Each row was made from one small tree. The marks that hang from a mark follow it in brackets, in the order of their numbers. Every link used is in the known rows. Write each row's tree.
Known rows
k144{k571 k873{k570 k877{k330}}}: [ 1.43  1.75 -0.02 -0.90 -1.56  2.61  0.62  0.39  0.36  1.57  1.51  3.59
  4.03 -0.17 -1.00 -1.96  2.59 -0.86 -0.68 -0.86 -3.28  1.09]
k144{k571 k873{k570 k877{k627}}}: [ 2.63  1.57  0.44  1.23 -1.38  2.49  0.99  1.27 -1.04  1.79  0.98  2.42
  2.74 -0.81 -0.66 -2.45  2.83 -0.42  0.05 -0.16 -2.98  2.31]
k873{k877{k627}}: [ 1.22 -0.76  1.46  0.27  0.00  1.20  1.24 -0.98 -0.61  0.97  1.15  1.35
 -0.36 -0.04 -1.62 -1.74  0.36  0.56  1.17  0.68  1.57  2.45]
k918{k415}: [-0.41 -0.54 -2.50 -1.35  1.18 -1.44  0.79 -2.22  0.89  0.58  1.53  2.05
  0.72  0.56 -1.38  0.31 -1.57  1.99 -0.20  1.22  2.73  1.03]
k777{k816{k918{k415}} k877{k627{k238}}}: [-0.65  0.77 -0.40  0.99 -2.31 -3.38 -1.43 -2.08 -4.71 -1.16  1.53  0.75
 -0.83 -1.67  1.47 -0.06 -0.46  3.51 -1.17 -0.27  1.31 -0.05]
k144{k571 k873{k570 k877}}: [ 1.69  2.47 -0.33  0.21 -2.03  0.25 -0.60  0.79 -0.34  2.70  1.48  3.64
  3.44  0.06 -0.61 -2.14  1.90 -0.24 -0.36  0.09 -0.67  2.91]
k627{k238{k571}}: [-1.26  2.01 -1.23  0.80  0.52 -2.79 -0.98  0.24  0.41  1.27 -2.31  0.44
 -0.40  1.40 -0.91  1.33 -1.86 -0.05 -0.77  0.58  3.50 -0.33]
k877{k571}: [-1.15 -1.37 -1.10 -1.19  0.41 -1.63 -1.67 -0.13  1.35  0.92  1.57  0.68
 -1.24  0.15 -0.35 -0.92 -1.08  0.45  0.53  1.06  1.79  2.21]
k144{k571 k873{k570 k877{k330 k627}}}: [ 2.40  0.96  0.65  0.18 -0.82  4.87  2.17  0.88 -0.26  0.74  1.10  2.25
  3.32 -0.95 -1.00 -2.26  3.49 -0.96 -0.26 -1.19 -5.53  0.45]
k238{k627}: [-1.39  0.77 -1.67  0.80  1.72 -1.64 -1.26 -1.59  3.35  0.75  0.77  0.06
 -2.33  0.63 -1.40 -1.37 -0.94  0.38  0.26  0.12  1.58  0.86]
k627{k238 k877{k330}}: [ 1.40 -1.32  1.06 -0.78  0.20 -0.83 -0.09 -0.38 -0.56 -0.26 -2.22  1.09
  1.66  0.72 -0.64  2.19 -2.11 -1.41 -0.10 -0.25  1.96 -2.43]
k627{k238{k571} k877}: [ 0.88  2.03  0.24  0.97  0.62 -4.08 -0.44  1.04 -0.88  1.28 -4.03 -0.01
  0.49  1.53  0.37  3.15 -2.86 -0.69 -0.53  0.55  4.22 -1.13]
k144{k571 k873{k570}}: [ 0.39  1.66 -2.45 -0.23 -0.50 -0.27 -2.45  0.71  1.43  2.34  1.38  3.49
  2.45  0.13 -0.56 -2.30  0.75 -0.82 -0.51 -0.41 -1.66  1.33]
k777{k816 k877}: [-1.51 -0.05 -0.77 -1.60 -1.37 -2.90 -5.39 -2.64  0.27  0.88  3.24  2.81
 -0.47 -0.26  2.56 -3.29 -2.13  1.75 -0.99 -1.42  2.65  0.65]
k238{k571}: [-1.75  1.98 -1.87 -0.42  1.79 -2.37 -1.32 -0.43  2.33  1.91 -0.33  1.31
 -1.07  1.36 -0.94 -0.50 -1.82  0.31 -0.11  0.30  2.63  0.83]
k627{k238{k571} k877{k330}}: [ 0.64  1.31  0.59 -0.16  1.09 -1.71  0.79  0.62 -0.09  0.26 -3.99 -0.04
  1.24  1.31 -0.04  3.32 -2.14 -1.20 -0.79 -0.46  1.64 -3.12]
k415{k918}: [-0.69  0.27 -1.71  0.62  1.08 -0.14 -2.20 -3.82  2.24  0.24  1.16  3.20
 -2.84  0.17 -1.11 -2.19  0.04 -0.80  1.75  0.39  3.20  0.01]
k873{k570 k877{k330 k571 k627{k238}}}: [ 1.53 -1.66  2.90  0.35 -1.39  4.45  2.21  0.88 -1.78 -1.47 -1.53 -2.50
  1.48 -0.10 -1.50  0.62  3.05  0.72  0.83  1.58 -2.86 -0.84]
k873{k570 k877{k330 k571}}: [ 0.26 -0.93  1.50 -1.94 -0.84  2.63  0.24 -0.27  0.80  0.05  0.82 -0.16
  1.45  0.86 -1.52 -0.99  2.09  1.21  1.11  1.68 -1.47  0.92]
k777{k816{k918{k415}} k877{k330}}: [-2.37  1.07 -1.41 -2.31 -1.21 -2.85 -2.10 -3.59 -1.45 -0.73  3.97  3.00
 -0.22 -1.06  1.14 -1.37 -0.76  3.45 -1.18 -1.09  0.07 -0.16]
k144{k873{k570 k877{k571 k627{k238}}}}: [ 1.89  0.78  1.50  1.68 -2.86  1.83  2.36  2.31 -2.82 -0.07 -1.28 -2.17
  1.68 -0.42  0.01  0.36  1.73  0.25  1.64  1.02 -1.09  1.58]
k627{k238 k877{k330 k571}}: [ 1.28 -1.95  1.30 -0.88 -0.27 -1.04  0.44  0.85 -1.14 -0.75 -2.06 -0.75
  1.00  0.13  0.61  2.85 -1.38 -1.15 -0.12  0.26  0.99 -1.57]
k48{k877{k627}}: [-0.68 -0.45 -1.02  0.08  2.51 -1.40 -0.73 -0.10  1.83 -0.01  0.77 -0.17
 -1.71  0.42  0.18 -0.17 -1.40 -1.33  0.73  0.24  0.91  0.23]
k816{k918}: [-2.14  0.77 -1.31 -0.48  0.24 -4.06 -3.12 -1.19  0.41  1.81  2.10  3.14
 -2.36  0.53 -2.86 -1.83 -1.18  0.63  1.56  1.04  3.10  2.85]
k48{k877{k571}}: [-1.80 -0.36 -1.61 -0.96  1.38 -3.75 -1.77  0.67  1.83  0.28  1.32 -0.62
 -1.63  0.77  1.40  0.84 -1.59 -0.99  0.24  1.10  2.15  1.60]
k777{k877{k330 k571}}: [-2.67 -1.63 -1.51 -2.79 -0.60  0.37 -2.25 -0.96  2.22 -0.83  3.54  0.45
 -0.43  0.42  1.37 -0.80  0.62  0.60 -0.44 -1.34 -0.06 -0.62]

Which tree is each row?
[-0.30  2.75 -0.37  0.47  3.24 -1.31  1.40 -0.28  3.08  0.12 -2.61 -1.59
 -1.22  1.12  0.13  1.74 -1.38 -0.61 -0.48 -0.95 -0.59 -2.46]
k238{k571 k627{k877{k330}}}
[ 0.59 -0.04  0.12  0.81  1.29 -3.03 -0.18  0.32  1.48  0.22 -0.79 -2.11
 -2.03  0.20  1.10  1.08 -1.26  0.12  0.50  0.55  1.28  0.84]
k238{k627{k877{k571}}}
[-1.14  1.56 -0.63  0.96  2.74 -0.16  1.66  1.17  1.05 -1.35 -2.98 -2.42
 -0.83  0.85  0.36  3.02 -0.74 -2.08 -1.05 -0.56 -1.00 -3.44]
k48{k877{k330 k627{k238{k571}}}}
[ 0.31 -0.61  0.39 -0.25  1.88 -0.65  1.04 -0.06  2.14 -0.77 -0.68 -2.25
 -1.37 -0.06  0.83  1.32 -0.58 -0.46  0.23 -0.28 -1.26 -1.09]
k238{k627{k877{k330 k571}}}
[ 0.33  1.27 -0.13 -0.46 -2.00 -1.42  1.61  1.01 -0.79  1.61  1.95  1.12
  0.60 -0.32  0.78 -0.80 -0.50 -0.16  1.15  0.09  2.00  4.31]
k144{k873{k877{k571}}}
[-1.09  1.21  0.51  0.19 -0.47  0.67 -1.44 -0.90 -1.07 -1.28 -0.94 -0.74
 -0.24 -0.74  2.72 -0.37 -0.61  0.87 -2.40 -2.63 -1.63 -3.56]
k777{k816 k877{k330 k627{k238{k571}}}}
[-0.15 -0.47 -0.39  1.36  1.36 -1.75 -0.44  0.54 -0.09 -0.66 -1.12 -1.19
 -1.05  0.45  0.06  1.73 -1.44 -1.66 -0.04  0.57  1.82 -0.87]
k48{k877{k627{k238}}}
[-0.55 -2.21  1.26 -0.64 -1.84  1.36 -1.72 -0.63 -2.07 -2.26  0.92 -1.33
 -0.41 -2.03  3.46 -0.71  0.11  0.97 -1.66 -1.92 -2.24 -2.10]
k777{k816 k877{k330 k571 k627{k238}}}
[ 0.19 -2.17  0.31  1.02 -0.15  0.25  0.27  0.94 -1.30 -0.49 -0.87 -1.62
 -1.26 -0.63 -0.38  0.67 -0.12 -0.10  0.19  1.05  0.48  0.53]
k877{k571 k627{k238}}
[ 1.17  0.19  1.05 -0.71 -1.10  4.70  3.22  1.19 -0.26 -0.41  0.74 -1.25
  1.71 -0.64 -0.38 -1.34  2.44 -0.03  2.08 -0.11 -4.65  0.80]
k144{k873{k570 k877{k330 k571 k627}}}
[ 0.53  0.10  0.10 -0.24  2.34 -0.51  0.46 -1.24  2.80 -0.24 -0.89 -0.39
 -0.81  0.52 -0.49  0.59 -1.28 -0.71  0.27 -0.81 -0.34 -1.85]
k238{k627{k877{k330}}}
[-0.57  0.52 -0.17  0.64  1.68  1.90  1.76  0.21  0.46 -0.61 -2.74 -1.01
 -0.39  0.31 -1.31  1.32 -0.25 -0.72 -0.74 -0.56 -1.31 -2.81]
k877{k330 k627{k238{k571}}}
[-0.45 -2.81 -0.02 -1.47  1.58  3.04  1.13 -0.18  1.37 -0.98  1.11 -0.80
 -1.26 -0.95 -0.76 -1.00  0.55 -0.22  0.65 -0.17 -2.97 -0.28]
k877{k330 k571 k627}
[ 0.35  1.04  0.44 -1.68 -1.84  2.36  1.62  0.76  0.38  0.35  1.15  0.05
  2.44  0.19 -0.35 -1.08  1.54  0.11  1.66  0.14 -2.30  1.47]
k144{k873{k570 k877{k330 k571}}}
[-1.42 -2.53 -0.15 -0.50 -1.09  2.27 -0.41  0.11 -0.35 -2.40  1.21 -1.81
 -0.35 -0.46  1.32  0.71  1.56  0.12 -0.79 -1.45 -1.41 -2.33]
k777{k877{k330 k571 k627{k238}}}
[-0.27 -1.15 -0.16  1.21  0.89 -1.90  0.12  1.91 -0.68 -1.23 -1.19 -2.95
 -1.73 -0.14  1.38  2.44 -0.68 -1.40 -0.12  0.99  0.82 -0.10]
k48{k877{k571 k627{k238}}}
[ 0.06 -2.17  0.34  0.01  0.84  2.76  0.83 -0.71 -0.01 -1.12 -0.90  0.12
  0.10 -0.26 -1.94  0.17 -0.20 -0.91 -0.04 -0.54 -1.06 -2.13]
k877{k330 k627{k238}}
[-0.34 -1.57  0.91  0.60 -2.39 -1.10 -2.88 -0.18 -2.77 -1.16  0.97 -1.26
 -1.12 -1.75  3.80 -0.95 -0.47  1.55 -1.48 -1.07  0.26 -0.28]
k777{k816 k877{k571 k627{k238}}}
[ 2.33  1.20  0.17  1.26 -1.06  1.09  2.16  0.98 -1.55  1.91  1.86  3.15
  1.58 -1.61  0.15 -2.18  1.51 -1.24 -0.72 -1.28 -1.14  3.36]
k144{k571 k873{k877{k627}}}
[ 1.31 -2.03  2.68  0.38 -1.13  3.10  3.34  0.63 -2.33 -1.33 -0.72 -1.59
  0.38 -0.89 -0.71  1.03  1.74 -0.07  0.06  0.51 -1.12  0.20]
k873{k877{k330 k571 k627{k238}}}
[-0.66 -1.74  0.16  0.15  1.36  0.56  1.32  1.44  0.03 -2.25 -1.05 -3.13
 -0.99 -0.32  1.04  2.62 -0.03 -1.90 -0.41  0.12 -1.72 -2.03]
k48{k877{k330 k571 k627{k238}}}
[-0.38  1.12 -0.40  1.76  1.26 -0.52  0.64  0.66 -0.29  0.38 -2.72 -0.96
 -1.08  0.49 -0.95  1.13 -0.90 -0.15 -0.44  0.30  1.23 -0.87]
k877{k627{k238{k571}}}
[-1.73  1.44 -1.16  1.39 -0.15 -0.93 -1.32  0.30 -0.11 -0.46 -0.81 -1.03
 -0.95  0.94  1.07  0.95  0.09  0.60 -1.18 -1.15  1.86 -1.90]
k777{k877{k627{k238{k571}}}}
[ 1.36 -1.15  1.97  0.09 -0.64  2.55  0.72  0.51 -0.58  0.21  0.43 -1.42
  0.06  0.18 -1.20 -1.32  2.37  1.60  1.91  2.29 -1.18  2.13]
k873{k570 k877{k571 k627}}
[ 1.79 -1.08  2.59  1.44 -1.94  2.16  0.99  1.21 -2.48 -0.45 -1.50 -2.41
  0.81  0.12 -1.12  0.47  2.42  1.25  1.16  2.54 -0.30  1.10]
k873{k570 k877{k571 k627{k238}}}
